What can hang from each mark
Q_850: Q_627
Q_896: Q_717 Q_962
Q_530: Q_962
Q_962: Q_530 Q_896
Q_717: Q_627 Q_896
Q_627: Q_289 Q_717 Q_850 Q_978
Q_978: Q_627

Every row comes from one small tree of marks. The marks that hang from a mark follow it in brackets, in the order of their numbers. Every link used is in the known rows. Which tree was each row made from?
Known rows
Q_850{Q_627{Q_289 Q_717 Q_978}}: [ 3.70 -0.02  2.49  4.68 -1.82 -2.66  5.46  1.40 -1.44 -0.77  1.65 -3.76
  1.06 -0.46 -2.18 -3.60 -3.63 -3.20 -1.34  1.00  1.72 -0.56  3.26]
Q_717{Q_627 Q_896{Q_962{Q_530}}}: [ 1.44 -0.56  1.45  1.65 -1.20 -3.58  2.96 -1.13 -0.91  0.93  0.63 -1.01
  1.90 -1.70 -2.15 -4.32 -2.73 -2.13  0.92 -1.07  3.40 -0.49  0.30]
Q_717{Q_627 Q_896}: [ 2.12  0.77  2.23  0.88 -1.59 -2.75  3.39  0.43  0.16  0.57  0.49  0.12
  1.82 -1.48 -1.51 -4.37 -3.26 -2.01  0.10 -0.60  2.47 -0.78  2.09]
Q_530{Q_962{Q_896}}: [ 1.76  0.18  1.45  1.78 -1.77 -3.01  3.47 -0.03 -1.55  1.68 -0.17 -1.43
  1.36 -0.11 -1.76 -2.11 -2.76 -2.60 -0.64 -0.74  2.47  1.20  1.37]
Q_850{Q_627{Q_289 Q_978}}: [ 3.16  0.34  2.71  3.31 -1.50 -2.70  5.25  1.39 -0.62 -1.17  1.08 -4.00
  2.13 -0.97 -1.28 -3.55 -3.54 -2.74 -1.97 -0.08  1.78  0.28  2.41]
Q_962{Q_530 Q_896{Q_717}}: [ 1.60 -0.43  1.91  1.88 -2.13 -4.47  3.86 -1.05 -1.31  0.40 -0.01 -2.20
  2.63 -1.31 -1.32 -1.54 -1.91 -3.17 -0.78  0.83  2.42 -2.03 -0.07]
Q_850{Q_627{Q_717{Q_896} Q_978}}: [ 3.96  1.13  2.45  4.04 -2.05 -2.66  5.31  1.30 -1.15  0.53  1.26 -2.10
 -0.70 -3.05 -2.15 -3.84 -3.73 -3.16 -1.67  0.49  2.13 -0.60  3.08]
Q_962{Q_530 Q_896{Q_717{Q_627}}}: [ 0.84 -1.09  1.55  1.86 -1.68 -4.56  3.86 -1.57 -1.08 -0.06  0.45 -2.00
  3.05 -0.92 -1.13 -2.38 -1.88 -2.89  0.59  0.55  2.86 -2.32  0.06]
Q_627{Q_289 Q_717{Q_896} Q_850}: [ 4.28  0.51  3.25  4.63 -1.71 -4.13  2.93  0.72 -0.76  0.75  0.61 -2.24
  3.32 -2.41 -2.32 -3.57 -4.62 -1.94 -1.47  2.12  1.89 -2.71  2.39]
Q_717{Q_627{Q_289 Q_850 Q_978} Q_896}: [ 3.04 -0.04  3.15  3.80 -1.20 -4.42  3.74  0.06 -0.94 -0.59  1.05 -2.36
  3.95 -3.82 -1.01 -3.74 -4.44 -0.94 -1.32  1.97  2.49 -0.93  1.20]
Q_978{Q_627}: [ 0.72  0.22  1.76  1.52 -1.97 -1.89  2.90  0.76 -0.89  0.34  0.66 -0.69
  2.64  0.81 -1.74 -3.23 -2.65 -3.01 -0.83 -1.56  2.23  0.15  3.88]
Q_627{Q_717 Q_978}: [ 3.14  0.07  2.01  2.60 -2.60 -2.13  4.32  0.97 -2.46  0.65  1.20 -0.48
  0.69 -0.92 -1.78 -2.25 -3.07 -2.90 -1.42  2.04  1.84  0.57  3.20]
Q_850{Q_627{Q_289 Q_717{Q_896} Q_978}}: [ 4.51  0.81  3.09  5.15 -1.52 -3.07  5.55  1.19 -1.01 -0.45  1.62 -3.57
  0.59 -2.63 -2.60 -3.98 -4.49 -2.66 -1.66  1.01  2.20 -1.31  2.36]
Q_978{Q_627{Q_289 Q_717 Q_850}}: [ 2.16 -0.72  2.35  5.36 -1.59 -3.51  2.57  0.58 -1.59  0.04  1.25 -2.59
  4.45  0.36 -2.25 -3.34 -3.99 -2.71 -0.70  0.98  2.07 -2.29  4.19]
Q_962{Q_530 Q_896{Q_717{Q_627{Q_978}}}}: [ 0.97 -1.48  1.55  2.47 -1.81 -4.61  4.81 -1.79 -2.16 -0.40  1.13 -2.26
  2.46 -2.35 -0.98 -1.76 -2.02 -2.75 -0.29  1.71  3.09 -1.02 -0.40]
Q_978{Q_627{Q_289 Q_717{Q_896} Q_850}}: [ 2.91  0.10  3.05  5.84 -1.35 -3.75  2.61  0.41 -1.10  0.39  1.21 -2.97
  3.94 -1.55 -2.60 -3.76 -4.71 -2.23 -0.98  0.97  2.50 -3.01  3.46]
Q_896{Q_717{Q_627{Q_850}} Q_962{Q_530}}: [ 1.67 -1.21  0.80  4.19 -1.37 -5.34  2.41 -1.63 -1.81  0.36  0.42 -1.56
  4.38 -1.68 -1.77 -3.68 -2.39 -2.53  0.86 -0.05  2.97 -2.16  0.82]
Q_530{Q_962{Q_896{Q_717{Q_627{Q_850}}}}}: [ 1.83 -0.49  0.95  4.52 -1.11 -5.33  3.13 -1.08 -1.75  1.20  0.09 -1.55
  3.49 -1.47 -1.53 -3.02 -3.05 -2.46  0.43 -0.09  2.91 -1.48  1.23]
Q_717{Q_627{Q_978} Q_896{Q_962}}: [ 2.42  0.10  1.42  2.54 -1.28 -2.84  3.80 -0.45 -1.60  0.75  1.34  0.74
  1.31 -2.73 -2.18 -3.92 -3.07 -1.60 -0.05 -0.10  3.17  1.08  1.35]
Q_896{Q_717{Q_627} Q_962{Q_530}}: [ 1.53 -1.00  0.75  2.68 -1.42 -4.17  3.20 -1.22 -1.67  0.25  0.80 -0.87
  2.75 -0.15 -2.35 -3.67 -1.94 -2.81  1.19 -0.74  3.13 -1.41  0.57]
Q_627{Q_717 Q_850 Q_978}: [ 3.23  0.04  2.04  3.64 -2.54 -3.43  3.52  0.82 -2.66  0.99  0.91 -1.12
  2.29 -2.26 -1.10 -2.47 -3.45 -2.61 -2.04  2.72  1.61  0.16  3.13]
Q_717{Q_896}: [ 3.03  1.52  2.75  0.84 -2.12 -2.48  3.26  0.91 -0.13  1.04 -0.03 -0.12
  1.48 -1.72 -1.76 -3.29 -3.22 -2.14 -1.40 -0.28  2.04 -0.46  1.92]
Q_962{Q_530 Q_896{Q_717{Q_627{Q_850}}}}: [ 0.72 -1.22  1.67  3.23 -1.45 -5.81  3.18 -1.59 -1.28  0.16  0.16 -2.83
  4.38 -2.30 -0.49 -2.43 -2.38 -2.63 -0.04  1.38  2.69 -3.00  0.07]

Write each row's tree
[ 2.93 -0.31  2.23  4.21 -1.30 -4.74  3.05  0.16 -0.45 -0.80  0.59 -1.72
  5.31 -0.71 -1.76 -3.82 -3.33 -1.84 -0.04  0.89  2.08 -3.06  2.08]
Q_896{Q_717{Q_627{Q_289 Q_850}}}
[ 3.34 -0.59  2.26  5.21 -1.43 -4.82  4.00 -0.10 -1.56 -1.20  1.21 -1.79
  4.95 -2.19 -1.32 -3.18 -3.77 -1.70 -0.99  2.18  2.31 -1.92  1.77]
Q_896{Q_717{Q_627{Q_289 Q_850 Q_978}}}
[ 3.56  0.24  2.35  3.95 -1.65 -2.48  4.53  1.66 -0.41 -0.15  0.98 -3.33
  1.72  1.07 -2.60 -4.32 -3.58 -3.43 -0.58 -0.26  1.68 -1.67  3.57]
Q_850{Q_627{Q_289 Q_717}}
[ 1.76 -0.31  0.84  3.12 -1.35 -3.97  3.86 -0.84 -1.54  1.03  0.45 -0.73
  2.02  0.07 -2.30 -2.77 -2.62 -2.59  1.02 -0.92  3.04 -0.84  1.27]
Q_530{Q_962{Q_896{Q_717{Q_627}}}}
[ 1.39 -0.21  1.47  1.97 -1.56 -3.50  3.97 -0.64 -0.70  0.32  0.55 -0.21
  2.69 -0.32 -1.80 -2.80 -1.93 -2.66  0.51  0.18  2.54 -2.04  1.34]
Q_962{Q_896{Q_717{Q_627}}}
[ 2.99  0.22  1.65  4.19 -1.38 -3.47  4.01 -0.14 -1.22  1.24  0.82 -3.25
  0.05 -1.93 -2.92 -4.42 -3.18 -3.58 -0.09 -0.95  2.96 -1.50  1.62]
Q_850{Q_627{Q_717{Q_896{Q_962{Q_530}}}}}
[ 2.94 -0.31  2.02  3.47 -0.91 -3.10  4.11 -0.55 -1.34 -0.17  1.67 -0.79
  2.32 -2.43 -2.73 -4.00 -3.73 -1.09 -0.04  0.51  3.23  0.31  0.97]
Q_717{Q_627{Q_289 Q_978} Q_896{Q_962}}
[ 2.92 -0.11  1.76  3.19 -1.87 -3.56  3.01 -0.49 -1.95  1.81  0.67 -1.41
  0.74 -2.00 -3.12 -3.27 -3.04 -2.85  0.06  0.48  2.93 -0.95  1.14]
Q_627{Q_717{Q_896{Q_962{Q_530}}}}
[ 1.96 -1.29  0.68  3.63 -1.61 -4.31  4.07 -1.64 -2.79 -0.23  1.42 -0.90
  2.21 -1.72 -2.02 -2.93 -2.08 -2.65  0.52  0.27  3.30 -0.22  0.44]
Q_896{Q_717{Q_627{Q_978}} Q_962{Q_530}}
[ 3.74 -0.35  2.54  3.66 -2.26 -2.65  4.41  0.94 -2.37 -0.18  1.55 -1.82
  1.93 -0.42 -2.35 -2.39 -3.73 -2.48 -1.45  2.51  1.78  0.06  2.80]
Q_627{Q_289 Q_717 Q_978}
[ 2.83  0.17  3.04  3.13 -1.02 -4.22  2.80  0.16  0.42 -0.05  0.46 -2.07
  4.65 -2.32 -1.40 -4.54 -4.34 -1.20 -0.44  0.59  2.33 -2.06  1.58]
Q_717{Q_627{Q_289 Q_850} Q_896}
[ 4.19  0.74  3.19  3.28 -1.88 -2.76  3.71  0.91 -0.45  0.64  0.87 -1.69
  1.89 -1.04 -3.05 -3.50 -4.24 -2.22 -0.84  1.43  2.05 -2.07  2.43]
Q_627{Q_289 Q_717{Q_896}}
[ 3.69 -0.44  2.68  5.12 -2.17 -3.84  3.79  0.83 -2.45 -0.07  1.21 -2.98
  3.46 -2.09 -1.67 -2.43 -4.17 -2.16 -2.05  3.31  1.66 -0.68  2.72]
Q_627{Q_289 Q_717 Q_850 Q_978}
[ 4.56  0.32  3.36  5.39 -1.88 -4.07  3.85  0.60 -1.90  0.29  1.19 -2.57
  2.76 -3.97 -2.00 -2.67 -4.97 -1.68 -2.23  3.42  2.05 -1.43  2.14]
Q_627{Q_289 Q_717{Q_896} Q_850 Q_978}
[ 2.75  0.32  1.20  3.30 -1.78 -3.79  3.81 -0.38 -1.81  1.39 -0.04 -0.81
  1.60 -0.48 -2.31 -1.85 -2.49 -2.85 -0.40 -0.43  2.61 -0.34  1.09]
Q_530{Q_962{Q_896{Q_717}}}
[ 1.70 -0.37  1.90  2.50 -1.83 -3.71  3.47  0.23 -1.65 -0.04  0.79 -0.98
  3.69 -2.36 -0.11 -3.30 -3.11 -1.92 -1.06  1.29  2.14  0.71  2.57]
Q_717{Q_627{Q_850 Q_978}}
[ 3.62  0.83  1.58  3.06 -1.87 -2.46  3.08  0.38 -1.46  2.18  0.75  0.64
  0.48 -1.19 -3.68 -3.78 -3.18 -2.52 -0.37  0.17  2.59 -0.62  2.54]
Q_627{Q_717{Q_896{Q_962}}}
[ 4.02  0.89  1.50  5.03 -1.48 -2.70  4.90  0.53 -1.97  1.16  1.49 -1.10
 -0.68 -2.85 -3.16 -4.19 -3.26 -2.99 -0.95 -0.12  2.68  0.15  2.72]
Q_850{Q_627{Q_717{Q_896{Q_962}} Q_978}}
[ 1.54 -0.19  1.72  4.18 -2.00 -3.09  2.37  0.80 -1.82  0.98  0.90 -1.31
  3.42  0.06 -1.80 -3.35 -3.38 -3.19 -0.82  0.48  2.07 -1.35  4.75]
Q_978{Q_627{Q_717 Q_850}}
[ 2.28 -0.85  1.56  4.12 -0.86 -4.27  4.08 -0.88 -1.30  0.02  0.77 -2.19
  3.15  0.19 -2.71 -3.01 -3.25 -2.12  1.01 -0.33  3.12 -1.53  0.80]
Q_530{Q_962{Q_896{Q_717{Q_627{Q_289}}}}}
[ 2.31 -0.77  2.39  3.53 -1.48 -4.00  3.63  0.21 -1.36 -0.92  1.14 -2.61
  4.69 -1.85 -0.67 -3.37 -3.80 -1.42 -1.07  1.79  2.09 -0.28  1.93]
Q_717{Q_627{Q_289 Q_850 Q_978}}
[ 1.52 -0.57  1.66  2.94 -1.09 -4.88  2.12 -1.37 -1.11  1.06  0.35 -2.12
  3.31 -3.01 -1.36 -4.29 -3.36 -1.84  0.51 -0.20  3.19 -0.99  0.23]
Q_717{Q_627{Q_850} Q_896{Q_962{Q_530}}}
[ 3.86  0.56  1.69  3.93 -2.05 -2.59  3.95  0.10 -2.55  1.57  1.37  0.74
  0.10 -3.03 -3.18 -3.04 -3.29 -2.27 -0.87  1.40  2.74  0.47  2.04]
Q_627{Q_717{Q_896{Q_962}} Q_978}
[ 2.43  0.39  2.49  2.89 -1.59 -4.03  3.66  0.15 -1.25  0.36  0.78 -1.04
  3.00 -4.22 -0.52 -3.62 -3.75 -1.45 -1.30  1.40  2.45 -0.13  1.82]
Q_717{Q_627{Q_850 Q_978} Q_896}
[ 1.67 -0.30  2.57  4.01 -1.40 -3.58  2.29  0.63 -0.70 -0.46  0.67 -3.16
  5.42 -0.08 -1.36 -3.29 -3.77 -2.32 -1.44 -0.29  2.13 -1.35  3.28]
Q_978{Q_627{Q_289 Q_850}}
[ 2.27  0.12  1.61  3.20 -1.73 -4.45  2.87  0.04 -0.78  0.20  0.28 -0.21
  4.38 -1.13 -1.17 -3.75 -2.86 -2.37 -0.13  0.12  1.97 -2.30  2.50]
Q_896{Q_717{Q_627{Q_850}}}
[ 1.63 -0.69  1.55  4.12 -1.50 -3.15  2.75 -1.05 -2.31  1.35  1.28 -1.55
  1.25 -1.02 -3.31 -3.74 -3.22 -3.15  0.39 -0.62  3.57 -1.18  2.20]
Q_978{Q_627{Q_717{Q_896{Q_962{Q_530}}}}}
[ 2.88 -0.12  1.97  5.38 -0.99 -2.52  2.90 -0.20 -1.57  0.88  1.72 -1.10
  2.37 -0.10 -4.41 -4.04 -3.92 -2.34  0.10 -0.46  3.27 -1.77  3.19]
Q_978{Q_627{Q_289 Q_717{Q_896{Q_962}}}}
[ 4.00  0.75  2.73  4.40 -2.27 -3.85  3.66  0.62 -2.13  1.22  0.85 -0.95
  1.61 -4.47 -1.49 -2.73 -4.06 -2.12 -2.40  3.01  1.96 -0.70  2.62]
Q_627{Q_717{Q_896} Q_850 Q_978}
[ 2.41 -0.08  0.60  2.97 -1.47 -3.12  3.21 -0.46 -1.20  0.59  0.83  1.12
  2.50  0.63 -2.91 -4.00 -1.97 -2.49  1.29 -1.14  2.74 -1.15  2.26]
Q_896{Q_717{Q_627} Q_962}
[ 3.27  0.01  2.91  3.66 -1.88 -3.91  3.53  0.79 -1.48 -0.52  0.64 -2.76
  4.23 -2.29 -0.64 -2.32 -3.84 -1.64 -2.61  2.29  1.65  0.13  1.81]
Q_627{Q_289 Q_850 Q_978}
[ 2.60 -0.32  1.12  2.97 -1.96 -4.03  2.96 -0.79 -1.78  0.67  0.23 -0.84
  2.39 -0.40 -2.59 -2.74 -1.94 -3.03 -0.13 -0.44  2.71 -1.16  0.76]
Q_896{Q_717 Q_962{Q_530}}
[ 2.90 -0.06  3.01  2.50 -1.34 -3.21  4.45  0.11 -0.67 -0.83  1.36 -1.40
  2.55 -2.47 -1.65 -3.61 -4.04 -1.19 -0.77  1.16  2.63 -0.26  1.25]
Q_717{Q_627{Q_289 Q_978} Q_896}
[ 4.26  1.10  3.12  4.28 -1.38 -2.68  4.70  1.44  0.27  0.06  0.96 -3.35
  1.18 -1.09 -2.93 -4.64 -4.20 -2.93 -0.82  0.03  2.05 -2.59  2.88]
Q_850{Q_627{Q_289 Q_717{Q_896}}}
